Every row comes from one small tree of marks. Brackets hold a mark, then the marks that hang from it, in alphabetical order. Every link used is in the known rows. Which tree was each row made from?
Known rows
(F (P W)): [ 0.74  0.27  0.94  2.00 -4.20  1.81 -4.64 -2.73 -2.43 -0.85 -0.40  1.97
  4.74  1.04  0.69  2.97  2.19  1.45  2.95 -0.73 -0.23  0.00]
(R (D (P F (W E)))): [-3.72 -0.28 -2.43  2.20  2.74 -2.23 -0.44  1.78 -1.86  1.66 -1.06 -0.71
  1.72  0.68  1.68  3.53  1.30 -1.98  1.46 -2.24  3.49 -3.75]
(X (N C D)): [-2.27 -0.70  2.81 -0.03  0.57 -3.16  0.76 -3.70  0.58 -0.65  2.14 -0.42
  1.13 -3.46  1.45 -3.54  1.01 -5.22 -4.53  4.34 -4.25  5.05]
(W E): [-1.90 -0.18  2.80 -2.42 -0.17 -0.86 -1.30 -2.86 -1.21 -1.54 -0.41 -0.10
  0.17  0.54 -1.16 -1.46  2.41 -4.02  1.11 -0.79 -4.21 -0.38]
(F E P): [ 1.62 -3.56  2.39 -1.42 -4.11  4.02 -5.04 -1.31 -2.20 -0.39 -1.30  1.57
  1.92  0.74 -1.95 -3.13  4.62 -0.62  4.05 -0.06 -4.51  0.37]
(R (D (P F W))): [-2.25 -1.31 -1.91  2.76  1.92 -0.93 -2.26  0.70 -4.39  3.26 -0.99 -0.60
  2.11  1.62  4.10  3.28 -0.31 -0.19  1.27 -2.39  5.02 -3.73]
(W E P): [-1.61  1.38  4.32 -2.73 -0.83  0.55 -0.90 -2.11 -0.73 -3.03  1.72  2.47
  1.39  1.25 -1.88 -1.31  3.72 -3.21  0.38  0.12 -2.35  0.59]
(X (N C (D (P (W E)) R))): [-1.35  1.74 -1.74  1.38 -0.25 -3.30  5.47 -0.97  7.94 -0.86  2.91  0.75
  0.12 -3.91  0.00  0.64 -1.34  0.33 -5.68  2.94  0.50  3.05]
(C (N (D (P (F E)) R) X)): [ 2.21 -1.17 -2.61 -2.71  0.44  3.31  2.43  1.78  2.89 -0.40  1.22  1.57
 -2.00 -4.32 -2.75 -6.04 -2.51  1.08 -2.99 -0.50 -0.22 -0.32]
(N C (D (P F) R) X): [ 2.03 -0.57 -2.30 -3.96  0.40  1.75  2.68 -1.37  2.86  0.97  1.44  0.69
 -2.33 -2.84  1.66 -3.98 -1.35  1.87 -3.91  2.57  2.85  2.71]
(X (N (D (P W)))): [-0.81  1.36 -1.15  4.01 -2.15 -1.45  0.65 -1.63  1.09  1.37  2.34  1.38
  2.44 -2.38  2.82 -0.79 -1.01  0.46 -2.70 -0.66  1.74  1.48]
(R (D (P (W (E F))))): [-4.41 -0.39  0.80  3.85  1.20 -3.92 -1.81  0.86 -1.12  2.09 -0.56  1.45
 -0.44  1.92  0.01  2.42  1.20 -1.47  2.17  0.05  2.03 -4.33]
(F (P D (W E))): [-1.30  2.81  1.92  0.94 -0.19  0.71  0.31  1.63  0.81 -1.12 -0.92 -0.05
  4.26  2.34 -0.75  3.31  3.30 -2.31  2.51  0.19 -2.06  0.70]
(X (N C (D (P F (W E)) R))): [-1.23  1.26 -5.87  2.13  1.27 -3.09  4.99  0.66  5.08 -1.38  2.12 -1.12
 -0.70 -4.14  0.80  2.42 -1.31  0.65 -4.73  1.74  1.11  2.44]
(X (N C (D (P (F E) W) R))): [ 0.75 -1.37 -6.16  2.61  0.01 -0.98  2.48  1.09  3.78 -0.04  0.95 -1.90
 -1.07 -5.65  0.94  0.52 -1.35  2.08 -2.16  1.67  2.04  1.99]
(C (N (D (P F W)))): [-1.55  0.20 -0.53  3.09  1.25 -3.41  0.88  0.76 -0.61 -1.43  1.41 -0.62
  3.18 -1.82 -0.63  1.72 -2.97  0.68 -1.43 -1.49  2.02 -0.51]
(P (F E) W): [-0.40 -1.38 -4.11  1.26  0.39  1.07 -4.26 -0.83 -4.31 -1.69 -3.00 -2.07
  1.14 -3.02  0.23  2.76  1.77 -0.95  6.22 -2.81  0.84 -2.45]
(E (F P)): [ 0.89 -2.48  2.78  1.26 -4.03  1.01 -6.12 -1.72 -5.13  0.03 -0.85  1.72
 -0.02  4.16 -1.02 -1.74  2.08  0.42  3.45  1.09 -4.42  0.06]
(E (F (P (D R) W))): [ 2.25  1.68  2.17  2.21 -0.84  1.05 -1.84  2.28 -1.42  1.45 -1.79  0.24
 -0.90  5.06  0.26  3.40 -1.35  2.42  2.57  0.75 -0.57 -0.27]
(W (E F) (P (D R))): [ 0.20  3.23  5.58 -2.59  2.84  0.09  2.05  2.75  0.24 -0.63  0.24  0.59
 -4.13  5.11 -2.43 -0.96  0.11 -2.22 -0.29  1.83 -2.88  0.12]
(W (E F) (P D)): [-2.26  2.35  4.98 -1.02  2.33 -1.28  0.11  1.80 -1.79 -1.65 -0.18  0.34
 -1.21  4.17 -2.53 -1.50  2.66 -4.66  1.77  2.23 -3.22  0.21]

Write each row's tree
[ 3.51 -3.75 -2.21 -2.57 -1.48  3.47 -1.08  0.85 -1.16  1.56 -1.93 -1.33
 -3.50  0.63 -0.04 -2.12 -1.21  3.12  2.05 -2.72  0.31 -1.93]
(D (P (F E)) R)
[ 0.49  0.33  7.59 -3.66  1.93 -2.01  2.32 -0.73  0.98 -0.39  1.31  0.63
 -0.64  0.56 -2.28 -2.75 -3.89 -2.10 -5.28  0.42 -4.99  1.53]
(C (N (D R)))
[-0.44  0.58 -2.22  0.94  3.34  0.50 -1.68  2.47 -3.73 -0.22 -3.94 -4.22
  1.28 -1.43  0.79  2.84  1.30 -2.82  6.14 -1.88  0.79 -2.04]
(P D (F E) W)
[-0.79 -1.55  2.02  0.86 -2.83  0.44 -4.13 -0.69 -2.78 -1.72 -0.36  1.97
 -0.50  3.07 -3.25 -1.27  3.77 -0.88  3.56  1.53 -6.32 -0.21]
(W (E (F P)))
[-2.27 -0.55  2.60  2.40  0.35 -1.44 -1.93 -0.93 -1.53  3.96 -0.50  1.31
  2.83  1.55  3.74  1.87  0.09 -0.44  0.10 -1.35  4.22 -3.38]
(R (D (P W)))
[-1.76  0.41 -4.87  2.28 -0.64 -1.16 -0.72 -0.58 -0.82 -1.36 -0.71 -1.10
  1.51 -0.78  0.43  3.69  1.02  1.13  2.69 -3.12  2.91 -2.36]
(D (P F (W E)))
[ 1.96  0.73 -0.97 -2.21  0.48  2.16  3.06  0.51  2.04 -0.09  2.34  2.04
 -1.59 -2.29 -0.47 -4.85 -4.24  1.83 -6.02 -0.58  0.64  0.77]
(C (N (D (P F) R) X))
[ 2.92 -0.70  4.74 -1.23 -0.86  2.50 -1.35  2.35 -2.43  2.46 -1.71  0.07
 -2.76  6.78 -0.64 -1.11 -0.74  1.10  1.25  1.35 -4.17  0.72]
(E (F (P (D R))))
[-2.53  3.34 -1.90  0.35  4.60 -1.85  1.06  2.18 -2.43 -1.40 -2.62 -3.82
  1.40 -0.17  0.46  4.42  1.27 -4.03  3.34 -1.76 -0.02 -0.90]
(P D F (W E))
[ 1.02  3.53  2.26 -1.09  0.16  1.87  2.02  2.47  2.25 -0.13 -0.98  0.57
  1.43  3.40 -0.74  3.83  0.83  0.28  0.47 -0.19 -1.72  0.59]
(F (P (D R) (W E)))
[-3.13  1.32 -0.17  2.91  0.09 -3.51 -3.13 -2.21 -2.24 -2.60 -1.55  0.19
 -0.39 -0.37 -1.76  3.19  1.29 -1.60  4.83 -0.20 -1.15 -2.59]
(P (W (E F)))
[ 1.05 -1.81 -2.54 -0.32  0.23 -1.51  3.54 -0.19  1.89  1.16  2.04 -1.59
 -2.40 -1.73  2.38 -2.88 -2.63  0.86 -6.29  2.47 -0.81  3.97]
(X (N C (D (P F) R)))
[ 0.82  0.36  2.45 -0.83  0.02 -2.81  2.51 -2.09  5.50  1.13  1.28 -0.16
  0.47 -1.43  0.77  1.82 -1.81  3.25 -2.85  2.21  3.95  2.04]
(N C (D (P W) R))
[-0.49 -0.40  1.14 -2.19 -0.99  0.17  1.28 -4.29  3.90  0.68  2.37  2.00
  1.22 -3.76  0.82 -5.76  2.14 -0.98 -3.08  4.10  2.14  3.24]
(N C (D P) X)
[ 0.56  1.49  2.71 -2.04  2.74  1.63 -0.06  2.01 -5.00 -0.40 -0.40 -1.57
  1.19  3.56  1.49 -0.30  1.64 -3.12  0.65 -0.30 -0.28  1.07]
(W (P D F))
[ 1.95  0.59  0.61  0.50 -2.99  0.84 -0.40 -2.24  1.75  1.25  0.32  1.20
 -0.34  1.51  2.25  2.61 -3.25  4.80 -0.42 -2.42  4.17 -1.92]
(D (P W) R)
[ 1.74 -3.18  1.02 -2.57  1.52  0.15  2.48  3.27  1.50  0.23  0.24 -1.27
 -2.21 -1.21 -3.41 -3.57 -3.22  1.43 -2.61 -1.43 -2.36 -0.62]
(C (N (D (P (F E)) R)))
[ 0.81  1.06 -4.48  0.36 -0.63  0.16  1.12  0.44  0.92 -0.20 -0.47 -1.14
 -1.16  0.18  0.52  4.24 -1.95  3.26  0.88 -3.59  3.14 -2.50]
(D (P F (W E)) R)
[ 0.66 -2.10 -0.64 -2.06 -0.66  3.21 -3.86 -0.12 -4.81 -2.47 -0.88  0.14
  0.32 -0.50 -1.23 -1.82  3.83 -2.19  4.06 -0.94 -0.86 -0.37]
(W (P (F E)))
[ 0.80  2.60 -3.54  0.80  0.67  0.98  2.80  0.19  2.53 -0.91  2.05  2.46
  0.32 -3.85 -0.10 -0.42 -4.84  3.41 -4.25 -1.12  4.23 -0.11]
(C (N (D (P F W) R) X))
[ 2.35 -2.40 -3.66 -4.34  0.81  2.94  1.97 -0.14  3.94  0.71  0.38  0.12
 -2.68 -5.27 -0.50 -5.20  0.64  1.47 -0.82  2.48  1.83  1.99]
(N C (D (P (F E)) R) X)
[ 3.78 -1.46  4.23 -3.83 -0.80  4.92 -0.08  2.65  0.61  1.85 -2.29 -0.23
 -0.92  3.61 -1.26 -2.34  1.58  0.00  1.77  0.21 -4.83  0.99]
(F E (P (D R)))
[ 2.51  0.03 -3.43  0.92 -1.43  1.25 -0.63 -0.38 -1.15  1.21 -0.81 -1.02
 -1.03  0.89  3.02  3.91 -3.37  5.48  0.62 -3.79  4.86 -2.34]
(D (P F W) R)
[-1.10 -2.64 -2.80  1.87  0.19 -2.38  1.54 -1.03 -0.08  0.57  2.04 -2.05
  0.57 -3.08  2.50 -3.14  0.14 -1.40 -4.39  2.54 -0.84  4.08]
(X (N C (D (P F))))
[-0.15  1.02 -1.14  2.05 -1.65 -1.58 -0.67 -0.53  2.20 -0.35 -0.10  0.92
 -3.46  1.48 -1.35  2.42 -2.13  4.01  1.72 -1.26  1.73 -3.15]
(D (P (W (E F))) R)
